Each row was made from one small tree. The marks that hang from a mark follow it in brackets, in the order of their numbers. Every link used is in the known rows. Write each row's tree.
Known rows
Q949(Q823(Q206)): [ 0 -1 -6  3 -4  9 -2 -5  0 -9  2  7  2  0 10 -8  5  0 -7  6 -2 -2]
Q949(Q823(Q153 Q206 Q548 Q803 Q831)): [ -1   9 -16  17   2  20 -11 -11  -1 -10  14  -4   1  -9  16 -67   8  -9
 -13   0  12 -14]
Q803(Q823(Q153 Q831 Q949)): [  1   7 -17  11   6   8  -7  -9   2   4   7  -5   1  -9  14 -40   3  -7
 -12   1   6 -10]
Q908(Q823(Q153 Q548)): [ -7   4   5  14   2   5  -5  -4  -1  -7  -2  -7   0  -1   3 -36   4  -1
   7  -5  18  -7]
Q206(Q823(Q548 Q831)): [  1   7  -4   7   2   5  -1  -7  -5   3   5  -7   0  -6   2 -36  -2  -3
 -10 -10   9   2]
Q675(Q908(Q823(Q153 Q206 Q548 Q831))): [-12   9   3  11   1  14  -7 -10  -8  -1  -7   2   4  -1  12 -57   5  -9
   3  -5  21 -19]
Q908(Q823(Q153 Q206 Q548 Q831)): [ -9   9   1  19   3  13  -9  -8  -2  -9  -6  -8   3  -6  11 -52   6  -7
  -3  -4  21 -15]
Q949(Q823(Q206 Q803 Q831)): [  0   3 -12   8  -3  15  -4  -6  -1  -4   8   5   0  -5  13 -37   5  -7
 -17   1   3  -5]
Q206(Q823(Q548 Q831 Q949)): [  4   9  -8  11   6   7  -2  -5  -7  -2  14  -9  -2  -7   4 -47  -3  -4
 -16 -11  13  -2]
Q908(Q823): [-5 -1  9  4 -3  0  2  1 -2  0 -8  2  0  3 -1 -6  1  0  4 -3  9  2]
Q548(Q823(Q206 Q803 Q831)): [  4   9 -17   6  -1  19  -3  -9  -1  -8   6   3  -1  -6  13 -37   3  -9
 -18  -1   1  -7]
Q206(Q823(Q831 Q949)): [  2   7  -5   5   6   4   0  -3  -5   4   6  -4   0  -7   4 -31  -2  -3
 -13  -9   8   3]
Q219(Q823(Q548 Q831)): [  2   3 -17  18  -1   5   0  -3  -2   2  12  -2  -1  -5   5 -31  -4  -6
 -15  -4   8  -8]
Q206(Q823(Q803)): [  4   4   0   3   3   4   2  -2  -3  -1   5  -5  -3  -2  -2 -26   0  -3
  -3  -8   7   8]
Q675(Q908(Q823)): [ -8  -2  11  -4  -5   1   4   0  -8   8  -9  11   0   8   0 -12   0  -2
   9  -4   8  -3]
Q908(Q823(Q803)): [ -3   1   6   8  -1   4   2   2  -3  -2   0  -1  -3   2  -2 -24   1  -4
   0  -6  12   0]
Q206(Q823(Q153 Q548 Q803 Q831 Q949)): [  3  15 -12  18  12  14  -8  -7  -5  -5  20 -15  -3 -12   7 -78   2  -9
 -12 -12  21  -7]
Q451(Q823): [ -2   0  -4   5   2  -4   0  -1   6   3  -3  -5  -2   5   1  -4  -2  -6
  -2  -5   9 -11]
Q206(Q823(Q153 Q803 Q831 Q949)): [  1  12  -8  11  13  12  -7  -6  -2   1  12 -10  -1 -11   7 -63   2  -7
  -9 -10  17  -2]
Q153(Q823(Q206 Q548 Q803 Q831 Q949)): [  4   7 -16  20   9  25  -6   4  -3 -17  19  -5 -12  -7  10 -58  -2  -9
 -22 -10  19 -15]
Q823(Q153 Q206 Q548 Q803 Q831 Q949): [  1  15 -15  23  11  21 -13  -6  -3 -15  19 -15  -2 -10  13 -73   6 -12
 -16  -4  19 -22]
Q206(Q823(Q153)): [ -1   5   2   2   7   3  -4  -7   1   0  -4  -6   3  -5   4 -23   3   1
   8  -5   9   5]
Q219(Q823(Q206 Q548 Q949)): [  5   5 -19  26   3  11  -1  -1  -3 -20  19  -6  -3   0   8 -34   0  -6
 -18   1  12 -16]
Q206(Q823(Q153 Q548 Q803 Q949)): [  5  12  -9  17  12  12  -6  -5  -4 -12  21 -15  -4  -7   3 -67   3  -6
  -5 -10  19  -6]
Q451(Q823(Q831)): [ -3   2  -7   6   2  -2  -2  -4   5  11  -4  -4  -1   0   4 -16  -3  -9
  -9  -7  10 -12]

Write each row's tree
[  0   2  -9   9   8  18  -4   4   1 -10   5   3  -8  -5  12 -25  -2  -3
 -16  -6  12  -8] : Q153(Q823(Q206 Q831 Q949))
[  2  12 -21  22   7  17 -11 -12  -1 -12  11 -12   1  -9  19 -59   6 -10
 -19   2  13 -22] : Q803(Q823(Q153 Q206 Q548 Q831 Q949))
[  5   7  -5  11   6   5   0  -3  -7 -10  15  -9  -3  -2   0 -35  -1  -1
 -10  -8  11  -1] : Q206(Q823(Q548 Q949))
[  3   3 -15  11  -4  11  -3  -5  -4   1  19   2  -3  -6   7 -50   1  -7
 -18  -3   5  -4] : Q949(Q823(Q548 Q803 Q831))
[  0   9 -18  15   7  14  -9 -11   2  -7   4  -7   2  -9  19 -43   7  -9
 -15   4   9 -16] : Q803(Q823(Q153 Q206 Q831 Q949))
[  6   9 -18   7   7  16  -6  -6   1 -11  17  -1  -4  -5   9 -46   4  -5
  -7  -2   6  -7] : Q548(Q823(Q153 Q803 Q949))
[  3  10  -5  10  12  10  -5  -4  -2  -6  13 -11  -2  -6   4 -51   3  -5
  -2  -8  15   0] : Q206(Q823(Q153 Q803 Q949))
[  3  14 -22  13   8  24 -10 -10   0 -14  13  -2  -1 -10  18 -62   6 -10
 -17  -1  10 -15] : Q548(Q823(Q153 Q206 Q803 Q831 Q949))
[  0   4 -14  19   4   5  -4  -4   2  -6  11  -6   0  -3   5 -33   0  -4
  -1  -1  12 -10] : Q219(Q823(Q153 Q548))
[  1   4 -13  12   1  12  -8  -7   0  -7  18  -2  -2  -4   8 -52   6  -4
  -3   0   8  -6] : Q949(Q823(Q153 Q548 Q803))
[ -4   6   2  15   8  10  -5   0  -1  -7   7  -6  -3  -2   3 -48   5  -6
   1  -6  20  -7] : Q908(Q823(Q153 Q803 Q949))
[  2   5 -16  14  -3  18  -5  -7  -4  -9  15   0  -2  -6  12 -53   5  -8
 -20  -1   7 -10] : Q949(Q823(Q206 Q548 Q803 Q831))
[  2   8 -21  22  10  12  -6  -2   1   1  19  -6  -2  -9   9 -57   0 -11
 -14  -4  15 -12] : Q219(Q823(Q153 Q803 Q831 Q949))
[  2   4 -12  13   9  22  -4   5   0 -11  12   0 -11  -6  11 -42  -1  -8
 -19  -8  15  -9] : Q153(Q823(Q206 Q803 Q831 Q949))
[  1   7 -17  13   1   8  -8 -12   1   3   5  -8   1  -8  13 -45   3  -8
  -9   0   7 -12] : Q803(Q823(Q153 Q548 Q831))
[  4   4 -15  15   8  19  -4   6  -3  -7  23  -3 -14  -7   5 -54  -5  -7
 -19 -13  17  -9] : Q153(Q823(Q548 Q803 Q831 Q949))
[  2   7  -3   4   3   6   0  -4  -3   6   4  -5  -1  -7   2 -38  -1  -6
  -9 -10   8   6] : Q206(Q823(Q803 Q831))
[  5   6 -16   1  -2  12  -1  -7  -1   2   9   6  -3  -6   8 -33  -1  -7
 -15  -4  -1  -2] : Q548(Q823(Q803 Q831))
[  1  12 -17   8   4  21  -9 -12   2  -9   4   0   1  -9  17 -51   6  -9
 -11  -1   6 -11] : Q548(Q823(Q153 Q206 Q803 Q831))
[  0   6 -18  18   8   7  -6  -3   2   3  12  -3   1  -8  10 -40  -1  -6
 -11  -2  12 -11] : Q219(Q823(Q153 Q831 Q949))
[ -4   3   4   5   1   7   2   3 -11   2   7   6  -4   6   0 -40   0  -7
   0  -7  15  -9] : Q675(Q908(Q823(Q803 Q949)))
[ -2  13 -12  20  10  16 -12  -7  -2 -13  12 -12   1  -9  13 -56   5  -8
 -13  -1  16 -21] : Q823(Q153 Q206 Q548 Q831 Q949)
[ -4   8 -10  12   8   6  -8  -6   8   8   2 -11  -2  -5   7 -48   1 -13
  -5  -9  18 -18] : Q451(Q823(Q153 Q803 Q831))
[ -1   2 -10   8   0   8  -7  -8   1  -5  11   0   1  -3   9 -34   5   1
   0   2   5  -5] : Q949(Q823(Q153 Q548))
[  0  12 -16  27  12  15 -11  -6   4 -20  16 -20  -6  -1  10 -66   5 -14
 -11  -6  27 -31] : Q451(Q823(Q153 Q206 Q548 Q803 Q949))
[  0  10  -9  19  10  14 -10  -5  -1 -21  12 -12   0  -5  10 -44   6  -5
  -6   1  15 -19] : Q823(Q153 Q206 Q548 Q949)
[ -2   1 -10   4  -4  11  -4  -7   0  -2   1   7   3  -5  14 -20   4  -3
 -14   4   0  -3] : Q949(Q823(Q206 Q831))
[ -2   4 -10  13   0  14  -9 -10   1 -16   7  -1   2  -3  14 -38   9  -1
  -3   4   7 -10] : Q949(Q823(Q153 Q206 Q548))
[ -1  10 -12  20  13  12  -9  -4   7 -14   9 -15  -4   0  10 -50   6 -13
  -7  -4  22 -25] : Q451(Q823(Q153 Q206 Q803 Q949))
